Each row comes from the steps of one path. Every step used is in the known rows, and no mark comes twice. Write the path behind each row, first mark first.
Known rows:
tuto > sagu: [ 1.68 -0.45  1.37  0.30  1.61 -1.19 -2.51  0.03  2.37  1.43  0.19 -3.91
 -2.23 -0.40 -2.07  5.13  1.07  2.52]
sagu > gusivap > semeb > tuto: [-1.58 -0.40 -1.14 -0.33 -0.88  1.07  2.45 -1.66  1.76 -1.40 -4.35  2.44
  1.69  0.30 -1.37 -1.16 -1.25 -1.26]
sagu > gusivap > vefug > tuto: [ 0.91 -1.98  1.68  0.70 -2.06 -2.42 -2.17 -0.03 -2.37 -0.31 -1.75  3.04
  2.40  0.54  3.92 -1.54 -1.56 -0.31]
vefug > vapu > semeb: [ 0.21 -0.32 -1.74 -0.49 -3.12  3.67  1.60  0.73 -0.62 -2.04  4.98 -2.81
  0.32 -0.05 -0.72  0.02  0.82 -3.57]
vapu > semeb > gusivap > vefug > sagu: [-1.11  0.18 -1.16 -1.06  0.79  0.34 -2.21  1.86  2.94  1.31  2.95  1.37
  0.89  1.25  3.04 -3.93 -1.13 -0.26]
sagu > gusivap > semeb: [-2.32 -0.49  1.62 -1.64 -1.59 -0.88  1.70 -0.50 -0.12 -2.50 -2.27 -0.08
 -0.30 -1.23  0.66 -2.60  0.94 -0.96]
tuto > sagu > gusivap: [-1.80  2.69 -0.23  0.61  0.58 -3.45 -0.81 -0.48 -1.86 -1.44 -0.50 -2.51
  1.31 -1.30  2.08  2.55 -2.00  1.47]
gusivap > vefug > vapu: [ 0.22  0.41  1.50 -1.46 -0.35  1.65 -0.39  2.59 -4.46  1.47  2.93  0.30
 -0.35  0.02 -0.71  2.24  2.51 -0.07]
vapu > semeb > tuto: [ 0.46 -0.11 -3.02  1.32 -1.84  2.46  1.56 -1.16  3.22 -0.98  0.09  0.73
  0.81  0.41 -2.19 -0.99 -1.77 -3.06]
semeb > vapu: [ 1.69  0.64  0.89 -1.27  0.32 -0.24  1.65  3.11 -2.80 -0.79  2.83  0.08
 -1.88 -1.08 -3.14 -3.81 -0.52 -1.67]
gusivap > vefug > vapu > semeb: [ 0.64 -0.02 -0.86  0.03 -2.55  3.54  0.74  1.24 -1.66  0.03  5.09 -0.68
 -0.70  0.38 -0.07 -1.26  1.96 -3.11]
gusivap > vefug: [ 0.95  0.81  3.13  0.56  0.45 -2.11 -2.55  2.29 -1.60  3.16  1.57  2.16
 -3.46 -1.36  0.14 -1.56  2.17  0.44]
semeb > tuto > sagu > gusivap > vefug: [-0.37  2.52  1.09  1.84  1.57 -2.57 -2.16  0.51 -2.73  3.16 -0.79  3.02
 -0.98 -0.04  1.95 -0.25  0.12  1.57]
vapu > semeb > tuto > sagu > gusivap: [-1.62  2.50 -2.36  1.67  0.14 -1.36  0.26 -1.67 -0.65 -1.33 -1.14 -1.01
  2.27 -0.08  1.73  1.75 -3.06  0.19]
gusivap > vefug > vapu > semeb > tuto > sagu: [ 2.08 -0.61 -1.39  1.49  1.41  2.78 -1.06 -1.07  2.13  2.98 -0.19 -0.59
 -0.72  2.25 -2.26  4.16  0.82  1.08]
vefug > vapu > semeb > gusivap: [-0.79  0.36 -3.50 -0.02 -1.58  3.12  3.00 -1.26  2.63 -2.65  2.15  0.97
  1.79  0.68 -2.19 -0.67 -0.76 -3.18]
gusivap > sagu: [ 1.40 -0.82  0.79  1.65  0.37 -1.69 -0.73 -1.25  1.17  0.94  0.24 -2.87
 -2.03 -2.78  0.22  4.44  2.39  2.64]
vefug > sagu: [-1.30 -0.36 -0.30 -2.49  0.00 -0.88 -2.25  2.57  2.66 -0.94  2.81 -3.21
  1.67 -0.26  2.48 -0.88 -1.92  0.35]

Write each row's path:
[-0.68  1.56 -0.07 -0.50  0.61  1.63  0.06  1.08 -5.07  1.51  0.85  1.16
  1.63  1.00  0.50  3.28  0.73  0.78]
semeb > tuto > sagu > gusivap > vefug > vapu
[-0.40  2.43  2.03  1.54  1.44 -3.26 -2.66  1.02 -3.35  2.90  0.31  1.87
 -1.68 -0.66  2.52 -0.46  0.77  1.80]
tuto > sagu > gusivap > vefug
[ 0.50 -0.24  1.20 -1.62  0.88  0.50  2.61  1.38 -2.80 -0.89 -0.10  1.04
 -1.59  0.12 -2.04 -4.75  0.49 -0.93]
tuto > sagu > gusivap > semeb > vapu
[-1.21  2.81  1.95  1.03  0.11 -3.45 -1.79  1.66 -4.19  1.63  0.84  2.75
 -1.24 -1.58  2.84 -2.52  0.22  0.21]
sagu > gusivap > vefug
[-2.08 -0.60 -1.67 -0.87 -0.41  1.36  1.89 -1.23  2.60 -1.40 -3.83  2.09
  2.52  0.94 -0.11 -1.81 -1.94 -1.03]
vefug > sagu > gusivap > semeb > tuto
[ 1.41 -1.44  2.02 -2.42  0.07  1.41  2.69  2.27 -1.61 -0.67  0.85  1.16
 -2.77 -0.39 -3.73 -5.55  1.58 -1.80]
gusivap > semeb > vapu
[-1.51 -0.85  1.76 -1.25 -0.28 -0.65  0.65 -1.08  0.68 -1.36 -2.88 -0.79
 -0.78 -0.49  0.21 -0.55  1.49  0.66]
tuto > sagu > gusivap > semeb
[ 3.08 -2.96  0.65  1.60  0.64  0.38 -3.02 -1.64  2.91  2.34 -1.27  0.54
 -0.22  2.48  0.04  2.61  0.58  1.59]
vapu > semeb > gusivap > vefug > tuto > sagu
[ 0.82 -0.59 -2.06  2.52  0.10  0.35  1.29 -3.19  3.84  0.21  0.37 -0.52
 -0.67 -1.36 -0.14  2.53  1.53  0.79]
vapu > semeb > gusivap > sagu
[ 1.88 -0.66 -1.59  1.76  1.00  1.75 -1.00 -1.66  4.12  1.61 -0.65 -1.87
 -0.71  1.41 -2.53  4.10 -0.23  0.79]
vapu > semeb > tuto > sagu
[ 1.11 -1.58  1.27 -1.69  0.17  0.64  2.24  0.90 -2.69 -1.19 -1.08  1.66
 -0.30  0.87 -1.25 -4.75  0.00 -1.05]
vefug > tuto > sagu > gusivap > semeb > vapu
[ 0.68 -0.82 -2.43  1.98  0.02  1.65  1.90 -3.03  2.62 -0.08  0.77 -0.72
  0.11 -0.81 -0.40  3.54  1.91  0.84]
vefug > vapu > semeb > gusivap > sagu
[ 1.81 -0.51 -0.49  1.04  2.04  0.30 -1.59 -1.09  3.58  2.04 -2.04 -1.73
 -0.77  0.97 -3.05  5.37 -0.25  2.22]
semeb > tuto > sagu
[ 1.65 -1.85  0.35  0.25  1.72  1.46 -0.82 -1.66  4.38  2.06 -3.43 -0.99
 -1.41  1.44 -3.45  4.19  1.12  2.16]
gusivap > semeb > tuto > sagu
[-1.00 -2.29  1.82 -1.24 -0.90 -0.31  0.36 -1.65  0.74 -1.66 -3.83 -0.19
  0.44  0.42  1.07 -0.48  0.93  0.49]
vefug > tuto > sagu > gusivap > semeb
[-0.87  0.59 -0.27  0.72 -0.45 -3.07 -1.18 -1.28 -1.73 -1.96 -1.88 -1.61
  3.10 -0.12  3.20  2.51 -2.96  1.28]
vefug > tuto > sagu > gusivap
[-3.92  2.73 -1.41 -1.25 -0.71 -3.17 -0.55  1.32 -1.58 -3.25  1.43 -1.98
  4.05 -1.19  5.34 -1.60 -4.20 -0.01]
vefug > sagu > gusivap
[-0.52 -0.19  0.75 -2.58  0.24  0.49  2.68  2.22 -2.65 -1.74  0.81  1.27
 -0.26  0.13 -0.41 -6.79 -0.46 -1.67]
vefug > sagu > gusivap > semeb > vapu
